Each row was made from one walk, in order. Every step used is in the known rows, and no mark comes twice. Write each row's walk.
Known rows
U > G > K: [ -9  -3   3 -16  22   9 -11   6  -7  -6  -6  -1   3  -3  12  -1  11  19
  -1 -11   1  -8   9   5   0  -1   5  -5  -4  -2  -7   7  -5   2  16  -2
   5  10   6]
L > F > Q > K: [-15  26  -3  17 -13  -2  -5  -4   0  -5  14   9  -2  -2   2   9 -13  -8
   3   6  10   3   9  -2   7 -11  19   5  -2   7 -31  12   5  -5   4  -4
   4 -11  -4]
K > L: [ 10   2 -11  14   6  -3   3   2 -13   3  -3  19   3  -6  -5  -9 -13  -7
   5  -6   7  -1  17  -9   0  22   5   2 -10  -5  -2   7   2   1 -12  11
   6   8   8]
Y > F > A: [  3  -5 -12  15   0 -10  -1   7  -5  -3 -15  -9  -4  -8   4  14 -10 -12
   2   1   4   0  -3  -1 -14   0  -5   2   6   4   0  -2   5  11  -7  -6
   1  -6   9]
Y > R > G > K: [-11 -16   2 -14  12   9  -5 -14   6  -6   9   1   4  -8   7   0   1  16
   8   1   1  -1  -5  10   2   2  -2   5   9  -3  28  -1  -3   9  22   8
   0   2  -2]
L > F > G > K > Y > R: [-20   8  12 -15 -16  -3 -12   5   9   0  25 -24   7  13 -14   1   4  20
  21 -22   4  10 -20  -4  -5 -12  -9   4   2   2   0 -10   3 -11  16  -9
 -15  12 -20]
R > G > K > Q: [  3  -4  -4  -3  18   4  -9  -2  -6 -13 -10  14   0  -8   7  -6   9   7
  12   0  -6 -18   8  16  11   2   0  -8  10  -3  14   1 -11  -4   9   7
   0   2   7]
U > Y > R > G: [ 11 -11   0  -3   2 -12   7  -5   3  15  -9  -8  -7  -5  -7  -2  -1  -2
  -7  13   8   1  -2   1   4  -3 -13   5  15 -11  34  -2   0  -3   5  -4
   0   0  -5]
L > F: [  1   9   1  17  -9 -13   1   1  -8  -2   2  -4   0  -7   0   7 -11  -8
  -2  -8  12  -4  14  -6  -5   0  -7   7  -2  -3 -19  -1  12  -1  -1  -5
  -2   7   5]
T > Y > R > G > F: [ -8  -6  16 -18   3   3   5 -11  27  14   4 -16  -3   2   0   1  11   5
 -10  12  -6   2 -14  13  -1  -9 -18   3   4 -11  14 -12   4  -5   4   0
 -16   3   3]
F > A: [  4  -3 -23   2   8 -12   2   5 -10  -9  -7   0  -5 -20   1  12 -11   0
  -6  -1  15  -6  12  -2  -4   5  -5   4  -2   5   7  10   0  14  -3  -5
   7  -6   8]
U > G > F: [ -6   1   8 -13   8  -3  -5   9  -3   3 -16 -12 -15   1  15  -1  15   8
 -20  -5  -2  -5   3   1  -5  -5  -7  -5 -11  -4 -10   5   5   1  13  -7
  -5  10  18]
H > Y > R > G: [  7 -19   6  10  -4  -5  17  -6   3   5   0  -8   4 -11  -7  -3  -5  -1
  -8   4   3  -4   5  -2   1  -6 -10  12  18   7  23  -1  -9   7  17   0
   5   3  -1]
T > Y: [  0   8   2  -3   9   2  10   0   0   4   1   2  10 -10  -4   4  -3  -4
   0   0  14  -8  17   3   0  -3  -7   2  -1 -11  -8  -5   4 -15 -19  -1
   7  11   4]
X > G > F > Q: [-13   3   7  -2  -7   6 -11   1   0  -4  -5  -2 -24   7  12   1   8   5
 -28   9  -3 -11  -5  10  16  -9  -8  -1   1   6   7   5   2   4  20  -3
   8  -6  12]
H > Y > T: [  1 -16 -13  28   3 -10  17   8 -23  -6   5  -4  13 -24   0  -4  -3  -6
   4  -7  12  -1  25 -10 -17  -3 -12  14   7   5   5  -1 -16  -9  -6   0
  26   7  11]
H > Y > F > G > M: [  6   1  13  15  -7   4   9   5  -5   1 -27 -30   4  11   9  -6   7  -1
   2 -21   2  -7  -8   1  -7 -17  -8  -8   8  19 -20 -12  -7 -16   4  -2
   4  14   7]
G > R: [  1   6   2   1   1 -10  10   0   3  -4  -6   7  13 -19   1   6   7  -4
 -10  -3   2   0  23   5  -5   8  -4  -2   1  -6   5   1   7   9  -6  -1
  11   1   6]
R > G: [  8 -13   3   5   6  -4   4  -6  -5  -9  -6   4  -6 -11  11  -4  -5   1
  -8  10   9 -14  10   2  10   2 -13   4   3  -7   9  -1  -1   3   7   2
  14   1   4]
T > Y > R > G > M: [  7   3  14 -16  10  10   8 -19  19   8  -3 -15   8   3   3  -3  11  12
  -2   4   8  -2  -3  19   2  -7 -12  -5   4   3  17  -7  -3  -6  -6   3
  -1   3  -5]
K > L > F > A: [ 17   8 -21  21  -2 -21   1   4  -4   0   3   1  -1  -1 -14   2 -20  -8
   5 -10   5   2  -1 -11  -5  21   2   4  -4   0 -13  12   7  19 -10  -3
 -17  -4   2]
Q > K > L > R: [  9   0 -14   2   1   6   4   0  -8  12  -2  24   6  -9  -5   4  -9  -9
   9  -7 -10  15  10 -12  -4  22  28   2 -21  10  -6  14   9   4 -23  22
  -9   0   3]
X > G > F: [ -8 -11   3  -4  -3   1  -1   3  -6   2 -10  -8 -21   4  11   0  12   2
 -25  -4   0  -7  -6   0   8  -3 -17   0  -2  -1   9  -1   1   0  12  -3
   2   7  14]
L > R > G: [ 16 -16   8  -3   0  -1  -1  -5  -1  -5 -11   2  -8 -13   9   6  -6   1
 -15   9  -6 -13   7   3  -2   8  -8   3  -2   3   8  -6  16  13   0  10
   2  -2   6]
Q > K > Y > R > G > M: [ -3  -2   2 -18  -8  10   8 -13   7   9  12  -8   3  13  -2  -4  11   9
   6  -2   3  17  -5  -1   6 -13   3   1  -4  15  15   3 -17  -6   0   0
   5  -7 -25]
H > Y: [  4  -4  -4  18  -2  -5  17  11 -15   2  -2   1  10 -15  -7   1  -7  -8
  -5  -9   9  -9  23 -10  -3  -6  -3   7   7   5  -8   0  -5  -5   0  -4
  13  10   6]
U > Y > F: [  9   0  -2  19  -3 -10   8  11 -11  13 -22  -9   1   3  -6   4  -3 -22
   2   2   7   1   4  -6 -14  -6  -4  -2  12 -13  -5 -13   8 -15 -14  -9
   2   6   6]
R > G > F > Q > K > Y: [-15   5   5 -11 -15   7  -2   0   9  -6  22   4 -11  16   4  -4   7  -3
  -7  19  -6   3 -12  -2  17 -18   2  -1  -2   1 -12  -2 -13  -7  11 -12
   2 -19 -14]
R > G > F > Q > K > L: [ -8   5  -4   2  -1  11  -4  -6   9  -2   8  21  -9  11   7 -12  -1  -4
  -1  20 -13   4 -12   0  20   7  17  -2  -6  -1  -9  10  -8   3   7  10
  -7 -16   1]
Q > K > L: [ -1   4 -18  11   6   5   8   0 -14   8   2  27   5  -5  -4  -7 -11 -11
  14  -6   5  10  12 -15   4  17  22   4 -13   0  -9  18  -7  -5 -16  14
   2   2   0]
U > G: [  2  -2   7  -3  15  -5  -3   5 -11  -3 -16  -5  -9  -6  11  -2   2   9
 -15  -3   9 -11  15   1   0  -2  -3  -2  -5   1  -1  10   2   2   8  -5
  10  10   8]
T > Y > F > A: [  5   4  -5   5   6  -6   4   3   8   3 -11 -13   4  -3  -4  15  -4 -13
   2   3   4  -1  -8   5 -15  -5  -6  -2   9  -2  -8 -10   5   0 -23 -10
  -5  -2   4]
X > G > K > Y > T: [-10 -24  -7  -4   5   4  -6   3 -23 -11  22  -5   5   5   2  -8  14  10
   3  -9   8  -1  -2  -4  -4  -2 -18   6   2   0  20  -9 -23  -8   2  -7
  27   5  -9]

Write each row's walk
[-11  -6   8 -23  17  15   0 -14  21   4  14  -5  16  -4  -2   2   7  16
   8   5  -1   0  -8  17   2  -4  -4   1  13 -12  20 -10  -3  -5   4   6
  -6   5  -7]
T > Y > R > G > K
[-12  -3  -4 -12   2   6   3   8 -11  -7  21   7  16   1 -10   0   2   4
  15 -14   6   1  11  -8  -2  -5   0   0  -1  -7  -6  -7  -8  -8  -3  -6
   9   8 -11]
G > K > Y
[ -7  -4  15  -9   1   7  -7  12  -5   1   0 -15   7  21  -2  -2  14   3
   6 -12  -6   1 -10  -3 -17 -12   2  -8   3  -3 -17 -13  -6  -5   6 -15
   1  10  -9]
U > G > K > Y > F
[-10  17  -2  -4   5   8 -11   2   4   6   0  13 -11  16   8  -9   8   7
  -6   5 -13   9  -7  -2   9   2  29  -8 -15   8 -20  21  -8   1   7   3
  -8  -7   6]
U > G > F > Q > K > L
[-13  17  -6   2 -12   5   1   5  -7  -6  22  16   3   2  -8   3  -8  -7
   5   8  11   8  13  -8  10 -14  15   4  -5   8 -11   9 -11 -13  -6 -10
  21 -11 -17]
F > Q > K > Y
[  0  -2   8  14 -16  -5   5  10 -10   3   2  -7   6   9  -7   0  -5 -17
   7  -4   5   2   5 -12 -14 -10  -9   3   1  -2 -12 -18   2 -10 -12 -13
   9   5  -5]
K > Y > F
[ 29 -14   2   7   3  -1   2  -6  -2   1  -9  13  -3  -4  -3  -9 -11  -2
  -5   7 -14  -9   3  -3   1  25   0   2  -8   0   9  -1  12  18  -8  20
  -7   1   6]
K > L > R > G
[  0  -5  -8 -19  13 -14  -8  12   2  -3 -17 -21 -24  -1  12   8  14  12
 -21  -3  -2  -4  -8   3  -5  -3  -8  -7  -7   6  -2  13  -1  15  12 -14
 -13  -3  14]
U > G > F > A
[ -4  24  -6  19  -2   2 -13  -2   1  -8  21  18  13   9  -9  -7 -14   3
  19  -5  -4   0   2   2   1  13  21  -3   0  -2 -27   4   7   5   2   7
 -10  -1   2]
G > K > L > F > Q
[ -2   6  21   4   2   3   1   4   9   1 -17 -20   0   7   4   2   1  -3
   3   0   5  -8 -15   7  -4 -11 -14  -4   4  -8 -14 -17   8 -25 -11  -4
  -1  14   5]
T > Y > F > G
[ -4  17 -17  16   1   8  -2  -3  -8  -2   9  33   5  -2  -3  -6 -15  -5
  13   7   4   9  13  -6  11  10  31   0 -11   6  -9  19  -7  -3  -8  13
  12  -9  -2]
F > Q > K > L
[ 13   2  -4   4  -3  12  -7  -9   6  -3   4  26  -3  -1   0  -3 -14  -2
  -2  21 -17   1  -2   0  13  15  25  -1  -7  12   2  12   4  13  -4  21
  -1 -19  -4]
F > Q > K > L > R > G
[ -2  -7  -1 -24   7  -5   2  -7  32   8   4 -23  -8  -3  -2  11   9   9
 -13  14  -7   5 -25  16  -2  -8 -17   2   7  -3  24  -3   0  12   1  -7
 -23 -10   1]
T > Y > R > G > F > A
[ -1   2  21   6  -7  -8   0   1  11  -7 -24 -15   2   0   8   2  13  -3
  -3  -5  -8   1  -7   7  -9  -3 -12  -8   6  -3  -2 -11  10  -2   2  -2
   4   5   6]
Y > F > G > R
[  7 -18   6 -22  -2   9  -5   2   1  -8  16   1   8   2  -6   0   4   9
   1  -1 -14  -8  -3   0  -3   2  -4  -1   1  -2   2 -16   4   8   1   0
  -5  -2 -13]
L > R > G > K > Y
[-12   0   1   8 -15   3   8   7  -7   6   7   2   7  12  -5   4  -1 -21
  13  -3   2  16  -1 -18  -9 -12   6   4  -2   1 -19  -9  -7 -17 -16  -9
   6   0 -14]
Q > K > Y > F
[  4  13 -11   7  -6  10  -6  -2  -3   3   4  31   4  -5  -7   4 -17  -5
   7   7 -11  10  10  -4   0  16  37  -1 -15  16  -8  18   8   8 -15  21
  -2 -12   1]
F > Q > K > L > R
[  1   7   4  -6   6   5  -3  -3  -7  -8 -20 -12  -8   1  17  -6   7  15
  -1 -16  15 -11   3   7   6  -6 -10  -9 -10  11   0   3  -2 -12   4   6
  13  10   8]
F > G > M
[  8 -16   9 -14  -3   0  -5  -1   8  -1  -9  -6 -14  -3  10   7   6   0
 -20   9 -17  -7  -5   5  -4   3 -12   0  -7   0   2 -11  17  12   7   9
 -15  -4  13]
L > R > G > F
[ -8 -12   1 -13   1  11  -2   7 -13  -5  17  -1   1  13  -6  -5  10   7
  -5 -13   5  -8  -2  -5  11  -4  -7  -1   4  -2   7  -6 -13  -5  10 -10
  15   8 -15]
X > G > K > Y
[  3  -7  14  -9   6   2   7 -14  18   8   4  -8   6  -8  -4   2  -1   6
  -3  13   6  -4  -3  11   3  -4 -13   6   9  -8  24  -6   2  -4  -1   0
   2   4  -4]
T > Y > R > G
[  6   8 -16  13  -3 -22  -2   5  -3  -6   0 -12  -6 -12  -3  14 -14  -5
  -5  -6  10  -2   4  -4  -6   2  -7   7   2   2 -12   6   9  14  -2 -12
  -8  -5   3]
L > F > A
[-18  -3  -2 -18  -5   7  -2   3  -1   5  26   0  18   1 -14   3   2  10
  16 -15   4  13   4  -3 -11  -7   2   5   1  -1  18  -5  -5  -4   2  -4
   3   6 -13]
G > K > Y > R
[ 14  -6 -18   7  12  -9  -6  -4   6 -10  11   1   2   8  -5  -6 -11   4
  13  -4  -9  -5 -20  -2   4  21   3  -2   6  -8 -11   3   0  25   6   0
 -23  -8  -5]
R > G > K > L > F > A
[ -1   8  11  11   0   3   8   3   4   6  -9  -8  10  -1  -1   7  -2 -16
   4   2   4  -2   1   3 -13  -7  -6  -1   5 -11 -19 -17   9 -17 -21  -5
   1  11   7]
T > Y > F
[ -1   5  10  -5   2  -9   2   0   6 -12 -15  -5   1 -12   7   1  13   6
 -10  -8   1  -6   6   7   5   2 -12  -6   1  -4  10   1   5   1   5   1
  11   7   3]
F > G > R
[ 10   5  15   5  -5 -16   6  10   9   5 -32 -22   1   4  -3   1  16 -10
  -5  -3  -6   2 -12   5  -6  -6 -13 -14  17 -14   3 -15  10 -15  -6 -12
  -2   7  -1]
U > Y > F > G > R
[ -8  11   8  22 -10   2  -7  -1  -3  -9  -9   4   0   0   8   5 -12 -10
   1  11   4  -5   6   5  -7  -7   5   1   6   4  -8  -6   8   0   1  -1
  14  -6   9]
Y > F > Q
[ 23  -1  -7  -4   5  17   3 -14   0   8  -9  13   2   8   7  -6   2   2
   3  -2 -14   6  -3  -1   6  20  20  -8 -16  17  -6   8   0   8 -15  25
 -10  -8  -2]
Q > K > L > R > G > M
[ 10  -2  -6  -9  16  -3  -5   0   2  11 -13   1   1  -6 -12  -5  16   5
  17   2  -8  -1  -3  17   5  -3   1  -8  22  -8  41   2  -9  -9   9   1
 -13   2  -5]
U > Y > R > G > K > Q
[ -4  -1 -16   4 -13  -5   7  11  -6   1   5  -7   1   8  -9  13  -4 -17
  11  -2   1  18 -10 -15 -10 -12   5   3   1   9 -13   0  -9  -1 -17 -16
   0 -13 -15]
Q > K > Y > F > A
[  8 -11  -4  -9  -2   9   1  -2   9  12  -1  13  -8   5   4  -3   4  -6
  -5   5 -26  11 -15  -5   4  17  14  -1 -15   2  -5   2   7  10  -7  19
 -28  -8   5]
Q > K > L > R > G > F
[ 17 -12  -6   1   2   8   3  -8  -1   6  -3  21  -2  -4  -1  -3  -9  -5
   2   7 -16   3  -2 -10   7  22  18   2 -12   6  -1   9   3  11 -10  22
 -10  -7  -2]
Q > K > L > R > G
[ -1 -12  -2  -5  14  10  -2 -15   6   1  11  13   9   3  -2 -13  -3  12
  16  -1  -9   5  -8   4   3  20   7   2   4  -8  26   3  -4  13  10  17
  -9   3  -3]
Y > R > G > K > L
[-16  17  -9   6  -3   9  -3  -3  -9  -8   7  21  -1 -12   7   8 -10  -4
   2  10  10   4  17   1  10  -8  22   3  -4   8  -7  17  -6  -7   0   2
  19 -12   0]
F > Q > K
[  8  25  -2  30 -11  -9  -8  -2  -2  -3  11  14   3   5 -13  -7 -21  -8
   7   2   4  -2   8  -4   0  13  12   3  -3   1 -23   7  11   6  -5   3
  -4  -2   3]
K > L > F > Q
[  3   1  -2  -7  25   8 -10   4  -9   2  -3  12   7   6   2 -14   7  14
   9 -14  -5  -3   4  -3   0  16  16  -9  -9  -5  -8  13  -5   5   5   7
  -4  13   5]
U > G > K > L
[ -7 -12  12 -17 -14  -5   2  -1  13   8  14 -15  -7   9  -6  -4  10   4
  -7   5  -6   7 -14  -2  -2  -9 -21   8   0  -6  22 -11  -3   2  11  -8
 -10  -1  -8]
K > Y > R > G > F
[ -2 -16   3 -13   5   7   1   1  -4 -11  19   2   7   7  -4 -10   6   7
   6  -1   2 -10  -1  -1  10  -4  -9  -1   7 -11   3 -12 -12  -1   8  -8
   8   2 -15]
R > G > K > Y
[-21  25   3   6 -31  -4  -3  -2  10   7  34   0   4  10 -18  10 -11  -4
  10   2   7  24  -1  -9  -3 -18  14  12  -2  12 -11   6   0  -6   4 -11
  -2 -12 -24]
L > F > Q > K > Y > R
[ 16   0   1  -9   6  -2   9 -10   3  17 -14 -17  -3   5  -1  -6   9   6
  -4   3   7   3  -2   9   3  -6 -10  -6  10   0  30  -3  -3  -5   1  -2
  -2   0  -6]
U > Y > R > G > M
[ -8   3   8   0  -3   1  -9  -4   9 -15   1   2 -16   3  18  -4   3   4
 -17  21  -3 -13  -4  13  11  -8  -9  -2   4  -3   1  -4   0   6  20  -1
   3 -13  11]
R > G > F > Q
[ -5  -2 -19  -8   5 -12   0  10  -1  -4  -5  -7 -12  -9   6  14   2   0
 -12  -3   1   1  -2  -1  -7   0  -9   1  -6   1   4   5   2  12   1  -7
 -10  -6  14]
G > F > A
[-27  16  -6  -3  -7   9  -4   0   2  -3   8  14  -7  -2  12   9   3  -3
  -3   7  -2   9   3   2   7 -11  17   0  -9   6 -17  11  -2  -7   5   2
   1 -12   8]
G > F > Q > K
[  8   0   9  10  -4 -10  -1  13  -7   7 -29 -22 -10   7  -1  -3   2  -9
   3  -3   5  -4 -14  -3  -3 -10 -14  -5  11 -10  -2 -13   8 -24  -2  -7
  -1  10   3]
U > Y > F > G
[ 13  17  11  15  -9 -18   1   2  13  -2  -6  -5   4   6  -8  -9   3  -1
   2 -14  -7  -1  -6  -1   2  18  -5  -6  -2  -6 -13   2  14   6  -1   1
 -15   8  -2]
K > L > F > G > R
